What can hang from each mark:
j46: j127 j143 j683
j889: j127 j683
j683: j343 j972
j631: j223 j343
j127: j343 j889
j343: j127 j143
j223: j631
j143: j343 j889

Known rows, with every way that one mark hangs from another:
{j683 j343}: [+2.22 +1.58 +2.05 -2.25 -1.56 +1.64 +1.98 +4.43 -5.18 +0.28 -1.16 +0.90 -3.36 +1.29 -2.38 +0.59 +2.98 -0.57 -1.16 +3.31 +3.53 -0.45 +2.15 -0.78]
{j46 j127 j143 {j683 j972}}: [+3.37 -0.79 +2.64 -2.69 -5.15 +2.09 -1.25 -2.79 +1.60 +4.96 +2.70 +2.74 -2.41 -0.36 +0.45 -3.77 +2.82 -4.91 -1.91 +3.60 +0.24 -1.54 +1.61 -3.11]
{j46 j127 j683}: [+4.33 +1.36 +0.25 +0.94 -3.13 +0.38 -1.34 +0.05 +0.08 +1.90 -2.78 +2.76 -2.92 +2.17 -0.89 -0.53 +2.91 -4.89 -1.37 +0.47 +0.58 -0.33 +3.40 -1.62]
{j223 {j631 {j343 {j127 {j889 j683}} j143}}}: [+0.46 +7.09 -3.03 -0.87 +1.37 -2.53 -3.59 -2.22 -4.14 +2.38 -2.08 +6.91 -4.55 -4.79 -0.47 -2.82 -0.17 -2.23 +1.27 +2.39 +1.69 -3.79 -1.28 -3.48]
{j46 j127 {j683 j343}}: [+2.42 +4.13 -0.30 -0.83 -2.87 +2.33 +1.13 +0.22 +0.30 +3.26 -3.13 +3.30 -2.43 +1.90 -0.65 +0.11 +2.48 -1.59 -1.85 +1.57 +2.28 -1.11 +2.42 -1.44]
{j127 j343 {j889 {j683 j972}}}: [+2.36 -2.35 -2.12 -3.56 -0.09 -0.01 +0.10 -0.87 -4.43 +3.37 -1.16 +3.19 -3.63 +1.07 -0.56 -3.08 +0.48 -2.02 +0.34 +6.83 -0.25 -3.19 -0.05 -4.10]
{j631 {j343 {j127 {j889 j683}} j143}}: [+1.96 +4.59 -2.21 -0.54 -0.99 -3.39 -3.38 -2.91 -3.46 +3.15 -2.33 +4.87 +0.32 -4.86 -0.12 -2.59 -1.05 -2.42 +0.25 +0.99 +1.53 -1.55 -0.45 -1.29]
{j46 j143 j683}: [+2.92 -0.44 +2.65 -2.51 -7.20 -2.35 -2.05 -1.93 -0.99 +3.13 +2.02 +1.25 -1.58 +0.91 +0.60 -0.47 +3.90 -9.16 -1.15 +2.12 +2.50 -1.41 +2.33 -2.59]
{j889 {j127 {j343 j143}} {j683 j972}}: [+3.49 -0.20 +4.57 -0.92 -2.40 +0.41 -3.12 -3.05 -3.82 +3.86 -2.01 +6.60 -3.37 -2.23 -0.30 -1.78 +1.69 +1.49 -2.71 +7.20 +2.38 -2.26 +4.72 -0.58]
{j223 {j631 {j343 {j127 j889}}}}: [+0.01 +6.43 -2.78 -1.18 +5.12 +2.15 -0.17 +3.58 -4.46 +0.33 -2.17 +4.15 -6.25 -1.56 -1.85 -3.07 -0.37 -2.72 +1.24 +1.52 +2.65 -2.08 -2.31 -3.92]
{j223 {j631 {j343 {j127 j889} j143}}}: [-0.41 +7.79 -2.66 -2.12 +2.85 +0.80 -2.47 +1.27 -4.67 +1.45 -2.24 +4.28 -5.03 -4.19 -0.34 -3.66 +0.26 -1.30 +0.35 +1.50 +1.66 -2.64 -3.35 -3.85]
{j343 j127}: [+3.57 +2.30 +1.81 +1.81 +0.29 +0.43 -1.25 +3.88 -3.95 -2.13 -1.10 +2.20 -4.26 +0.96 -2.64 -1.43 +2.38 -2.59 +0.10 -0.06 +3.34 +1.11 +3.35 -0.14]
{j683 {j343 {j143 j889}} j972}: [+1.68 +1.75 +3.34 -4.82 -2.43 +1.86 +0.48 +3.33 -4.93 +2.17 +1.86 -0.36 -1.98 -2.42 +0.12 -4.40 +2.88 +5.70 -1.51 +4.74 -0.44 -2.43 -3.53 -4.04]
{j143 {j889 j127 {j683 j343}}}: [+4.03 +1.55 +3.63 +1.82 -0.69 -2.17 +0.73 +2.63 -2.56 +1.08 -0.85 +4.67 -2.38 +1.98 -1.29 -1.57 -0.39 +1.19 -0.01 +2.15 +3.46 -1.52 +2.39 -1.17]
{j143 j343 {j889 j127 {j683 j972}}}: [+4.55 -6.41 +5.65 +0.41 +0.42 -0.30 -0.86 +3.96 -2.63 +1.99 +2.03 +4.14 -2.90 +0.44 -2.08 -2.20 -0.58 +3.57 -1.35 +5.48 +2.90 -2.27 +1.91 -2.34]
{j46 {j143 j343}}: [+1.14 -4.89 +2.79 -4.28 -4.38 -0.30 -0.30 +3.84 -2.91 +2.79 +4.28 +0.34 -1.36 +1.58 -1.46 +0.51 +3.00 -4.74 -2.22 +3.35 +4.20 -0.88 +2.02 -1.43]
{j631 j223 {j343 j143}}: [+1.10 +5.20 +4.31 -4.84 -4.25 +2.54 -2.42 +0.64 -6.43 +5.10 -3.70 +2.40 +1.41 -3.92 +0.25 +4.12 +2.42 -1.87 -3.52 +1.78 +1.42 +1.38 +0.82 +2.92]
{j127 {j343 j143} j889}: [+0.70 +0.93 -3.07 -4.63 -2.65 -1.01 -1.26 +0.63 -4.70 +2.75 -2.24 +0.97 -2.01 +1.82 +0.80 -2.79 +1.74 -2.61 -0.71 +2.61 -0.61 -1.63 -2.00 -3.44]
{j343 j127 {j143 j889}}: [+2.79 +4.18 +1.20 +0.56 -1.48 -2.18 -3.07 +3.23 -3.31 -1.15 +0.76 +0.95 -1.71 -0.38 -0.01 -4.39 +2.25 +0.49 +0.39 -1.76 +0.65 -0.01 -1.55 -2.66]
{j46 j127 {j143 j889} {j683 j972}}: [+2.99 +0.19 +1.70 -2.83 -4.38 +0.78 -0.95 -0.82 +2.67 +4.95 +4.69 +1.33 -1.31 +0.84 +1.75 -6.05 +1.89 -3.22 -0.93 +2.03 -1.71 -2.16 -2.06 -5.35]
{j127 j343 j889}: [+1.13 -0.07 -3.47 -3.26 +0.08 +0.33 +0.97 +3.31 -4.49 +1.74 -2.35 +0.76 -3.16 +4.37 -0.57 -1.90 +0.99 -4.01 +0.03 +2.56 +0.53 -1.24 -1.11 -3.42]

Rows:
[+4.38 -0.06 +5.34 +0.45 +0.48 +0.49 +1.27 +2.13 -2.87 +1.74 +0.42 +4.70 -3.37 -0.28 -1.43 -3.45 -0.48 +4.12 -0.44 +5.20 +2.54 -2.25 +1.42 -2.10]
{j143 {j889 j127 {j683 j343 j972}}}
[+1.38 +8.69 +1.85 -1.34 -3.37 -1.35 -4.23 -1.38 -3.75 +4.71 -1.53 +5.37 +2.60 -4.30 +1.30 +1.38 -0.01 -0.39 -0.58 -0.99 +0.84 +0.24 -0.94 +2.23]
{j631 j223 {j343 j127 {j143 {j889 j683}}}}
[+1.44 +3.60 +0.22 -3.70 -0.34 +3.07 -0.15 +0.99 -3.84 +1.21 -0.44 +2.82 -3.49 -3.09 -0.21 -6.11 +0.71 +4.10 +0.36 +3.37 +1.16 -1.51 -3.36 -3.04]
{j683 {j343 {j127 j889} j143} j972}
[+1.22 +5.36 +2.64 -2.61 -0.36 +2.48 -0.32 +3.24 -3.79 +0.83 +1.91 +1.44 -2.12 -3.15 +0.26 -6.06 +1.96 +6.35 -0.27 +2.69 +1.15 -1.53 -3.55 -3.11]
{j683 {j343 j127 {j143 j889}} j972}
[+2.09 +0.33 -3.57 -3.63 -2.12 +0.10 -2.07 -3.69 -1.34 +5.82 -2.04 +4.85 -2.49 -0.40 +0.60 -4.83 +0.44 +0.73 -1.00 +5.12 -2.62 -2.83 -0.87 -3.41]
{j46 {j127 {j343 j143} {j889 {j683 j972}}}}
[-0.18 +6.12 +0.30 -3.50 +0.51 -0.40 -1.78 +3.46 -5.75 +2.52 +0.12 +1.18 -3.97 -3.39 +0.02 -2.11 +2.34 +0.42 -1.22 +2.96 -0.01 -3.37 -3.29 -4.86]
{j223 {j631 {j343 {j143 j889}}}}
[-0.10 +8.56 +0.81 -1.28 +1.65 +1.92 -2.98 +1.53 -5.21 +1.08 -1.47 +4.47 -5.15 -5.45 -1.17 -0.90 +2.59 -0.27 -1.25 +2.64 +3.45 -2.14 +0.56 -2.07]
{j223 {j631 {j343 j127 j143}}}
[+1.35 +7.51 +3.12 -0.98 -0.17 +4.94 -1.03 +3.05 -4.77 +2.78 -3.43 +3.92 -0.11 -2.20 -1.30 +3.72 +0.90 -2.52 -1.66 -0.53 +3.97 +2.69 +1.87 +3.71]
{j631 j223 {j343 j127}}
[+0.35 +8.69 -0.96 +0.13 +1.16 -2.94 -3.83 -0.32 -4.03 +1.95 +0.11 +5.54 -3.71 -5.01 +0.04 -2.38 +0.85 +0.35 +0.41 +1.73 +1.44 -3.91 -1.49 -3.74]
{j223 {j631 {j343 j127 {j143 {j889 j683}}}}}
[+4.15 +0.54 +6.89 -0.72 -2.74 +0.51 -1.46 -2.16 -4.00 +2.79 -1.61 +6.35 -3.36 -4.11 -1.21 -2.16 +1.50 +4.07 -2.34 +6.69 +3.45 -2.27 +4.19 -0.01]
{j889 j127 {j683 {j343 j143} j972}}
[+0.54 +2.92 -0.78 -3.66 -2.57 -1.30 -1.56 +2.88 -4.27 +2.73 -0.20 -0.41 -1.04 +1.86 +1.18 -2.10 +2.89 +0.44 -1.32 +2.02 -0.67 -1.80 -2.12 -3.45]
{j127 {j343 {j143 j889}}}
[+2.68 +3.44 +1.69 +0.11 +0.69 +0.73 +0.82 +2.17 -2.96 +0.72 +2.11 +3.84 -3.20 -1.53 -1.52 -4.27 +0.44 +4.13 +1.14 +3.61 +2.15 -2.24 -0.71 -2.28]
{j143 {j889 {j683 {j343 j127} j972}}}
[+1.93 +1.37 +4.42 -4.78 -3.05 +3.17 +0.01 +1.36 -5.84 +2.33 -0.03 +1.30 -3.32 -4.00 -1.10 -2.00 +3.95 +3.99 -2.45 +6.26 +1.57 -1.71 +0.33 -1.82]
{j683 {j343 j143} j972}
[+2.35 +5.49 +1.18 +0.30 -3.30 -2.19 -2.35 -1.79 -3.47 +1.30 -1.16 +5.61 -1.89 -2.72 -1.04 -0.71 +2.33 +1.06 -0.32 +1.99 +3.91 -1.59 +3.04 +0.46]
{j889 {j683 {j343 j127 j143}}}
[+3.99 +0.16 +1.42 -0.43 -4.65 -6.35 -3.66 -0.44 -4.14 +1.14 +0.83 +1.89 -1.11 -0.41 -0.12 -2.14 +2.61 -1.26 +0.06 +1.63 -0.90 -1.94 +0.31 -3.16]
{j343 {j143 {j889 j683}}}
[+3.96 -1.44 +4.18 +0.31 +0.06 +1.86 -1.01 -0.53 -3.62 +2.82 -2.22 +6.18 -4.37 +0.23 -1.75 -0.84 +0.63 +0.17 -1.68 +7.25 +3.33 -1.87 +5.73 -0.56]
{j889 {j127 j343} {j683 j972}}
[+2.56 +3.31 +4.20 -0.68 -1.71 -0.39 -0.35 +3.29 -3.15 +1.08 -0.84 +2.09 -1.59 +0.47 +0.29 -3.35 +0.74 +3.64 -1.56 +1.02 +2.29 -0.90 -0.53 -1.71]
{j683 {j343 {j143 {j889 j127}}}}
[+0.29 +7.65 +0.35 +0.06 +4.11 +3.44 -0.65 +4.12 -4.99 +0.14 -1.81 +4.29 -6.24 -2.76 -2.66 -0.33 +1.74 -1.84 -0.42 +2.37 +4.59 -1.49 +1.55 -1.75]
{j223 {j631 {j343 j127}}}
[+2.01 +3.46 -0.40 -2.32 +0.19 +3.35 +1.02 -0.11 -1.58 +1.77 -1.49 +3.30 -3.73 -1.09 +0.10 -4.64 +0.43 +0.13 +1.00 +3.51 +2.54 -2.22 -2.57 -4.14]
{j46 {j683 {j343 {j127 j889}} j972}}
[+4.02 +2.04 +2.65 +0.49 -1.93 -2.57 -4.02 -0.95 -3.12 +0.54 +2.27 +3.56 -2.40 -3.59 -0.24 -5.54 +1.76 +2.62 +0.62 +2.41 -0.22 -2.12 -0.64 -3.07]
{j343 j127 {j143 {j889 {j683 j972}}}}
[+2.90 +5.20 +5.62 -0.63 -3.94 -1.22 -3.88 -1.33 -3.56 +5.74 -3.01 +6.40 +2.56 -3.00 +1.33 +2.16 -0.98 -0.26 -2.40 +0.35 +1.78 +0.25 +1.04 +2.64]
{j631 j223 {j343 {j143 {j889 j127 j683}}}}
[+1.13 +5.39 -1.61 -1.95 -1.20 -0.05 -0.46 +1.39 -3.50 +0.42 -1.83 +2.66 -2.20 -0.58 -0.01 -4.28 +0.71 +0.69 +0.75 +0.06 +2.13 -0.64 -2.48 -2.11]
{j683 {j343 {j127 j889} j143}}
[+3.67 -0.79 +3.13 +0.27 +1.09 +0.34 -0.54 +1.37 -2.62 +2.82 -0.35 +4.59 -3.44 +1.54 -0.56 -3.21 -0.27 +1.76 -0.79 +5.50 +1.63 -2.49 +1.93 -2.68]
{j143 {j889 {j127 j343} {j683 j972}}}
[+2.56 +0.56 -0.07 -0.91 -3.35 -1.28 -0.01 +3.41 +0.96 +2.66 +4.27 +0.25 -1.00 +3.59 +0.05 -4.97 +1.41 -3.98 -0.51 -1.45 -0.99 -0.25 -1.18 -3.26]
{j46 j127 {j143 j889}}
